In the rows, zero is written as 128.
Known rows, with every step that occurs
livin sevu: [153 131 118 165 161  83 123 124 163 177  80 132 106 106 127 156 154 104
  99 145 171 135 115 131 127 166 167 118 125  90 123 144 119 137 134 122
 138 131 138 112 117]
vegefes bevo: [156  85 212 132 119 139 127 129 129 132  95 114  80 137 124 141 114  82
 104 169 129 116 104 141 127 167 121  84 125 112 110 108 133 125 186 112
 146 135 147 145 112]
vugo livin sevu zame mideg: [130 153  59 179 131 168  49 103 152 118 113 156 103 150 159 142 109 107
 131 125 113 169 111 165 130 133 175 151  99 164 157  65  81 175 103 143
 109 147 164  94 162]
kozevaz mideg: [106  97 163 120 135 132 133 119 126 134 122  85 170 131 104 137 126 134
  88 137 141 134 107 151 120 139 124 101  96 128 137 152 126  94 109 119
 107 147 100 106 119]
zame mideg nokira vama vudep: [129 137 184 146 124 163 142 151 104 170 132 141 138 185 123 118  86 166
  91 100  99 137 188  43 115  60 128 167 153 102 121 101 128 157 147 113
 127  70 117 120 130]
sevu zame mideg kozevaz vama: [ 97 143  59 130 151 149 118 104 113  84 117 120 119 165 106 132 101 142
 128 114  93 192 137 149 107 117 143 158 151 201 102 101 104 154 134 164
  63 178 151 112 117]
pekog bevo: [135  89 187 132 139  87 139 168 192  99 109  68 142 160 105 153 148 116
  94 126 166 115 105 179 111 155 152  77 108  90 117 129 121 112 138 131
 147 129 116 139 102]
vudep vama nokira mideg: [ 82 122 126 128 147 109 164 160 150 177 133 146 188 136 116 103 146 140
 138 143  86 128 122 108 138 190 146 103 105  79 118 171 175 145  95 173
 199 118 134 144  53]
zadi mideg kozevaz: [112  97 133 109 160  90  89 170 170 138 118  93 122 133  94 135 135 124
 134 136 191 128 111 134 115 113 129  90 144 154  81 121 144 118 150  94
  80 174 153 118 141]
bevo pekog: [140  82 160 131 100 123 118  83 190 148 107 106  99 103 147 172 147 127
 104 133 154 125 115 108  95 145 118  65 134  91 100 146 156 117 152  82
  95 161 145 140  89]
livin sevu zame mideg bobab vegefes bevo: [220 138  77 164 109 180 141 121 121 126 148 148  36 138 122 114 114  61
 177 172 142 149 118 134 126 136  99 181 132 148 153  69  45 123 157 136
  74 127 154 164 177]
vegefes bobab mideg zame sevu livin: [ 72 108 117  62 144 154  96 118  85  73 130 166  97 116 186 171 150 110
 160  97  97  92 141 187 130  93 112 164  90 148 183 103 134 123 159 147
 131  73 167 145 190]
bobab mideg: [113  84 162 117 157  93 125 143 134 149  97  90 173 138 108 132 142 156
 137 121 145 146 109 138 102 140 124  81  95 113 127 123 150 125 147 146
 123 121 139 126  98]
zadi mideg bobab vegefes bevo: [190  95 172 131 105 142 161 155 123 147 146 116  64 126 116  91 134  56
 175 161 192 115 104 122 129 122  84 131 168 132 124 112  85  68 188 115
  93 137 132 166 179]
zadi mideg zame sevu livin: [ 70 113 153  84 140 134  81 119 104  98 136 183  66 107 151 148 150  61
 133  85 168  71 114 165 127  86 109 142 146 176 180 117 133 118 176 135
 132  92 168 129 183]
bobab vegefes bevo pekog: [182  68 175 122  78 157 161  89 146 145 121  96  70 109 126 146 132  71
 139 166 142 118 115 116 109 135  83  75 157  69 109 129 132  82 193 100
  76 149 150 186 128]
nokira vama kozevaz mideg zame sevu: [ 99 136 153 123 118 129 119 129  70 115 147 138 119  94 157 115 125 143
 155  72  85  94 159 131 158  71 120 175 154 110 151 146 129 157 116 107
 123  82  96 102 179]
vudep vama kozevaz mideg zame sevu livin: [ 75 166 110  91 134 139 118  92  69  80 139 187 132  97 114 126  96  97
 111 109  99  69 130 176 170  79 135 138 168 146 196 142 146 145 112 151
 147 103 121 156 169]
kozevaz vama nokira mideg zadi: [129 157 122 137  90 131 155 168 123 162 132 111 202 102 142 119 153 135
 146 154  80 161 126 131 138 146 135 149 122 110  70 171 145 119  91 170
 197 118 127  93  97]
mideg kozevaz vama: [116 136 105 127 155  94 154 118 114 112  94 104 133 135 108 127 130 142
 115 130 121 164 138 132 122 126 145 132 175 140  71 156 137 118 145 153
 104 184 128 120 101]
vama nokira mideg zame sevu livin: [ 82 143 131  88 131 160 109 131  81 109 166 203 101 119 171 135 157  92
 157 100 100  78 130 148 132 116  84 163  96 145 167 124 164 131 141 158
 195  59 158 144 127]
kozevaz vama nokira mideg bobab vegefes bevo: [188 143 137 138  98 167 216 142  66 163 166 143 117 135 139  65 134  85
 202 164 104 150 127 101 135 146  77 185 156  96 110 138 105  78 162 171
 149 114 106 165 119]
zame sevu: [116  79 185 143 133  88 109 131 134 103 127 123  78  89 170 138 169 109
 103  96 145 117 126 156 122 153 137 103 131 147 134 132 140 129 138 143
 130  96 163 116 130]
vudep vama: [ 87 103 133 135 152  77 157 122 168 123  80 125 130 124  88 125 131 128
  84 138 123 120 119 131 145 175 179  72 161 108 124 177 147 136 113 162
 151 165 147 153  87]
zame mideg kozevaz vama: [102 138  95 126 145 141 129 124  99 112 114 107 128 142 113 123 109 145
 110 130  93 185 152 141 109 119 146 138 182 158  68 135 118 131 117 163
  71 160 139 107 142]
zala bimemu: [109  92 162 135 140 137 163 124 152 118 118  38 133 162 119 143 150 165
 101 120 190 110  91 146 122 152 161  60 112 127 127 116 117 122 134 117
 145 126 133 127 124]
vegefes bobab mideg: [ 95  75 139  99 152 122 124 147 139 139  95  90 168 135 158 164 142 168
 150 131 109 152 135 163 114 146 142 108  64 110 131 114 132 118 139 128
 113 115 136 122 139]
vegefes bevo pekog: [174  69 198 126  82 154 118  85 167 146 107 105  69 106 149 168 119  80
 115 169 131 116 106 115 104 151 109  67 144  70  95 118 148 127 192  71
  98 156 154 154 106]
vugo vudep vama nokira mideg bobab: [161 153  88 145 134  98 144 137 181 144 170 163 144 125 143  93 144 161
 162 117 103 133 125  91 139 155 160 149 145 101 110 150 133 100  73 150
 194 120 109 140  54]
vugo livin: [122 129 153 160 116 127  87 122 140 106  93 124 130 140 165 123 134 127
 113 123 123 131 109 149 153 132 155  95 127 122 111 129 143 104 114 132
 175 171 129 118 139]
kozevaz vama vudep: [113 122 188 143 148 115 161 108  88 152  72 130 154 156 114 130 121 136
  64  85 130 149 134 119 109  79 152 146 196 134 148 123 144 129 202 153
 147 120 101 134  80]
vugo vudep: [137  99 154 134 150  84 100  95 189 108 102 111 108 142 125 159 136 149
  80  87 146 131 118 142 114 133 176  90 155 143 118 119 130  68 132 129
 162 127 121 119  74]
vugo livin sevu zame mideg bobab vegefes: [194 178  16 186 108 163 116 118 132 107 157 154  77 140 150  96 139 105
 186 130 146 166 124 137 140 106 121 193 133 165 156  91  46 100  87 157
  84 153 137 142 199]
mideg kozevaz vama nokira: [116 157 100 116 135 118 141 134  79 126 127 152 145 142 110 107 112 139
 136 147 119 161 130 116 138 152 140 141 179 139  65 152 150 154 121 145
 158 152 135 111  68]
sevu livin: [101 127 158 114 146 136 134  94 130 116  97 156 115 147 117 163 123  92
  84 136 158 103 108 150 121 124 113  87 112 162 151 130 158  87 157 145
 164 120 157 154  94]
vama nokira mideg: [106 121 154 130 138 133 142 164 135 184 144 134 176 142 146 120 162 148
 148 136 112 132 118 110 115 178 109 110  69 104 113 141 170 124 119 139
 193  99 126 125  60]
vudep vama kozevaz: [104 152 135 146 143  81 146 121 142 141  85 143 160 117  87 117  92 149
  91 138 130 111 130 133 159 149 181  58 181 118 125 151 166 164 115 132
 171 151 108 157  88]
zala sevu livin: [113 119 175  85 154 127 141 107 157 101  97 119 136 115 126 171 142  95
  53 126 160  73  98 131 121 137 107  87 119 175 177 118 182 118 179 124
 148  74 148 137 124]

Rows
[155 159 140 137  79 133 113 146 125 125 127  78 208  86  99 139  97 146
  95 171 127 126 116 168 155  98 134  95 127 139 100 139 130 120  69  94
 140 141  90 101 156] : vama kozevaz mideg zadi
[128 120 152 129 139  99 169 150 126 169 128 111 171 160 120 102 113 174
 166 117 110 139 169  44 123 115 123 139 105  63  98 153 135 137 125 132
 133 105 124 105 107] : bobab mideg nokira vama
[130 135 104 113 149 119 121 183 142 149 152 115 165 147 116 122 148 167
 161 155 105 139 129 113 126 152 100 114  79 113  69 130 178 132 107 125
 152 136 142 138  73] : vama nokira mideg kozevaz
[144 144  29 143 161 141  67 133 163 107 122 126  90 151 103 160 112 134
 134 150 128 164 128 152 111 130 143 144 102 174 111  70 102 179 109 120
  58 160 181 120 138] : livin sevu zame mideg kozevaz
[133 135 145 129 159 107 147 128  92 131  84 116 152 159  93 130 115 151
  81 102 123 151 143 119 119  60 143 154 205 139 110 113 154 137 192 139
 118 146 114 147  94] : mideg kozevaz vama vudep
[105 135 142 107 117 129  85 130  75  96 154 136 119  85 148 122 134 139
 130  91 118  94 137 168 143 100 114 145 138 140 159 128 128 152 116 100
 116 109  91 111 184] : vama kozevaz mideg zame sevu
[ 96 123 126 101 146 133 121 158 146 145 116 116 129 143 138 142 187 166
 155 104 101 109 136 123 108 141  93 140  68 110 124 147 141 108 145 118
 153 149 104 140 127] : nokira mideg zame
[ 85  82 125  79 136 119  82 156 101  87 130 123  93  95 192 151 177 152
 177  84  93 115 150 178 126 124 126 162  93 123 149 113 119 148 142 126
 108  92 150 119 197] : vegefes bobab mideg zame sevu
[107 101 148 109 128 108  85 142 113  81 130 142  51  96 165 138 181 124
 129  81 128  94 137 154 127 139 116 141 133 146 136 135 126 145 144 123
 135 116 148 125 163] : mideg zame sevu
[157 155 105 187 138 103  87 118 151 154  78 143 122 113 163 133 140  99
 117 143 142 140 110 144 159 139 190 128 136  77 120 132 118 131 108 130
 167 158 132 101 154] : vugo livin sevu
[ 74 119 110 104 134 109 117 165 113 119 158 171 110  95 159 101 176 128
 169  98  71  94 141 131 150 162 134 158 130  96 140 163 152 171 104 166
 177  97 147 137 128] : vudep vama nokira mideg zame sevu
[118 142 160 133 128 130 128 114 103 149 125 106 198 122 102 125  90 153
  95 138 142 128 118 151 134 113 129  86 118 137 143 132 142 121 106  92
 125 135  67 115 119] : vama kozevaz mideg
[149 152  60 184 142 113  73  90 171 116  84 160 105 146 153 145 133 105
 139 121 143 144  90 155 147 138 180 150  92 141 166  86 103 164 134 130
 154 177 150 112 117] : vugo livin sevu zame
[ 97  99 143  97 124 129  92 132  93  81 151 122  95  92 153 131 165 123
 126  91 116 100 129 166 131 119 109 156 119 136 155 145 113 128 116 118
 104 118 120 107 182] : kozevaz mideg zame sevu
[142 118 140 125  86 132 119 150 144 114 122  62 184  95 105 147 131 128
  87 168 125 134 106 168 143 118 128 109 109 130  97 160 113  94  71 115
 126 150 120  94 152] : kozevaz mideg zadi
[114 115 135 115 135 122 166 155 131 161 128 111 168 156 160 130 115 184
 175 125  83 146 188  61 133 119 137 163  78  62 104 145 123 131 120 119
 125 100 120 102 139] : vegefes bobab mideg nokira vama
[133 133 105  98 126 160  95 138 166  84 164 118 126 151 126 133 113 156
  89 131 136 131 142  86  91 174 112 134  72 201 154  70 114 184 121  97
  81 118 132  95 157] : zala sevu zame mideg nokira
[101  86 141  94 141  99  86 151 101  93 128 122  98 100 152 128 174 143
 166  76 120 107 132 155 119 122 112 139 117 127 145 122 130 151 149 144
 117  98 149 120 165] : bobab mideg zame sevu
[ 87 126 125 125 133 103 144 139 130 138 111 170 142 132  93 108 111 124
 105 155 123 122 112 116 158 202 167  88 166 109 111 168 160 172  94 153
 202 134 151 138  57] : vudep vama nokira
[104 101 127 112 142 163  89 123 173  86 120  98 119 140 131 158 128 137
  84 105 127 130 109 140  97 163 123 113  88 223 178  63 125 182 148 118
  78  97 159 103 142] : zala sevu zame mideg
[170 127 109 147 127 116 201 157 149 151 161 102 124 130 133  97 197 145
 179 124 152 136 136 103 112 125  65 147  99 123 127 156 109  34 122 156
 111 132 104 175 129] : nokira mideg bobab vegefes
[102 110 172 123 139 121 118  97 114  89 128 168  81 109 158 154 143  72
  93 105 146  92 115 170 126 117 118 106 130 171 169 122 153 106 154 165
 153  76 182 145 124] : zame sevu livin
[113 143 171 149 129 132 160 116  99 174 119 106 199 132 114 117  79 157
 120 117 105 128 141 111 153  80 134 118 136  99 136 151 146 129 109 102
 129 106  73 104 116] : nokira vama kozevaz mideg
[145 172 137 120 114 132 131 130 102 142 168 121 197 133  97 104  77 171
  99 160 153 126 149  96 126 129 118 110  97 121 122 134 129 130  83  76
 124 154  47 105 138] : vama kozevaz mideg nokira
[181 164  49 172 129 151  87 115 165 122 146 164  63 131 151 136 129 121
 148 136 157 163 118 126 106 143 134 181 106 182 143  80  60 165 104 111
  84 140 151 112 141] : livin sevu zame mideg bobab
[206  96 107 138  59 207 132  77 152 110 167 125  34 128 143 135 110  80
 177 159 132 140 115 114  96 119  64 135 140 136 131  74  80 112 170  92
  28 155 164 183 152] : sevu zame mideg bobab vegefes bevo pekog
[ 98 145 132 133 137 110 151 111 117 144 113 116 210 113  75 108  77 149
  83 146 116 122 121 148 157 128 168  78 155 110 151 161 146 141  81 128
 131 152  75 135 115] : vudep vama kozevaz mideg
[133 135 157 145 125 109 171 137 142 157 124 131 123 158 131 114 119 156
 129 123 120 128 174  38 133 136 125 140 119  82  88 165 132 126 120 114
 150 124 118 109 105] : mideg nokira vama
[171 125 105 131 113 130 188 132 112 121 168  94 130 123 103  96 154 131
 146 140 173 136 123 125 126 113  76 148 128 143 140 162  84  35  96 134
  77 149  87 154 157] : kozevaz mideg bobab vegefes
[ 69 162 118  91 134 160 137 109  51 112 159 209 118 116 175 119 152  88
 161  88  80 104 136 146 133 107 102 197 137 142 166 144 152 130 152 191
 189  68 141 130 122] : kozevaz vama nokira mideg zame sevu livin
[155 184  43 163 114 169  58 117 143 109 153 171 113 162 153 117  91 127
 132 146 124 164 143 110 124 144 162 168  82 146 135  73  73 175  77 121
 113 167 135  88 178] : vugo livin sevu zame mideg nokira
[150 164  54 145 133 154  86 123 152 130 156 163 102 157 120 137 102 134
 118 153 147 161 150  98  95 168 145 160  73 158 139  84  75 179  97 113
  93 147 139  98 146] : livin sevu zame mideg nokira
[229 126 147 133  52 178 166  83 113 150 168 107 110  91 127 116  90  95
 164 179 145 119 119 110 125  91  68 111 168  74 122 119 115  87 153  61
  55 152  87 179 157] : vama kozevaz mideg bobab vegefes bevo pekog
[145 183 159 156 119 109 160 134 118 171 129 148 155 146 124 106  81 176
 134 127 126 119 180  50 148 109 133 121 142  95  96 140 152 157 122  88
 168 113  83 118 106] : mideg nokira vama kozevaz
[155 160  85 144 117 130 225 144  92 166 175 139 148 131 137  67 172 136
 200 125 129 161 141  90 124 137  80 188 142 121 118 172 108  58 117 185
 143 119  91 154 104] : kozevaz vama nokira mideg bobab vegefes
[156 113 127 132 127 106 163 157 145 150 154 116  96 119 110  91 166 105
 172 123 224 127 116 112 117 113  90 131 161 160 131 147  88  51 144 126
  83 143 117 148 168] : zadi mideg bobab vegefes
[139 120 136 105 139  99 130 154 132 141 143 107 175 148 103 111 122 173
 139 145 154 141 141  85  97 157 116 104  76 102 108 127 133 131 121 122
 123 139 114 118 116] : bobab mideg nokira
[121 152 123 147 152  65 127  94 174 123  89 143 154 121  88 125  83 162
  82 104 122 114 131 138 159 125 217  64 212 124 129 132 157 129 110 137
 184 136  96 151  71] : vugo vudep vama kozevaz
[ 85 126 137  82 131 156 103  95  75  72 149 165  98 112 144 147 138  83
 111 102 119  79 120 178 135  87  96 157 118 162 188 132 128 103 133 140
 129  96 139 133 171] : kozevaz mideg zame sevu livin
[108 135  78 114 157 101 143 180 150 146 142 124 176 139  93 107 136 162
 154 161  83 131 131 113 142 162 135 107 116  92  76 156 182 147  87 153
 156 153 151 157  67] : vudep vama nokira mideg kozevaz
[148 161 149 153  77 134 143 146 118 148 120  81 210  95 108 133  91 150
 119 151  93 129 136 132 172  70 138 126 145 104  94 157 134 126  71 100
 147 116  94  91 150] : nokira vama kozevaz mideg zadi
[124 174 111 119 122 112 152 126 115 136 158 131 207 127  73  89  63 168
  89 168 129 123 150  94 149 141 154 104 130 102 128 161 133 147  60 106
 129 169  55 122 130] : vudep vama kozevaz mideg nokira
[123 184  16 139 145 152 105 117  88 134 135 183 124 149 112 118  89 121
 154 146 106 191 131 131 131 149 163 192 160 163 102 101 102 209 108 156
 117 141 158  90  95] : livin sevu zame mideg kozevaz vama nokira
[ 87 165 145 107 124 158 127  96  54 107 147 181 123 113 151 135  99 104
 142  83  89  74 150 143 163  37 106 173 150 133 184 133 146 134 136 132
 149  61 117 130 170] : nokira vama kozevaz mideg zame sevu livin
[124 119 205 137 138 118 145 161 128 200 120 138 150 171 111 109 103 139
 112  89 157 117 163  35 120  47 134 161 165  94 135 117 139 147 186  96
 137  90 106 115 122] : zadi mideg nokira vama vudep
[159 150  57 165  97 153  70 139 174 115 111 118 113 110 122 169 122 109
 112 160 122 162 116 170 127 135 158 145 106 174 115  90  76 169  84 133
 107 134 183  92 166] : livin sevu zame mideg zadi
[122  94 136 107 155 107 116 115 195  81  98  94 122 133 123 163 159 135
  89 100 159 101  89 127 111 173 122 108  79 208 188  83 150 175 187 101
 117 120 146 121  92] : zala sevu zame
[216  89 146 122  58 179 171  83 131 139 166  93  86  96 133 123 122  80
 159 180 145 125 109 110 115 108  64 124 153  71 119 133  99  63 152  79
  41 162 113 173 156] : kozevaz mideg bobab vegefes bevo pekog
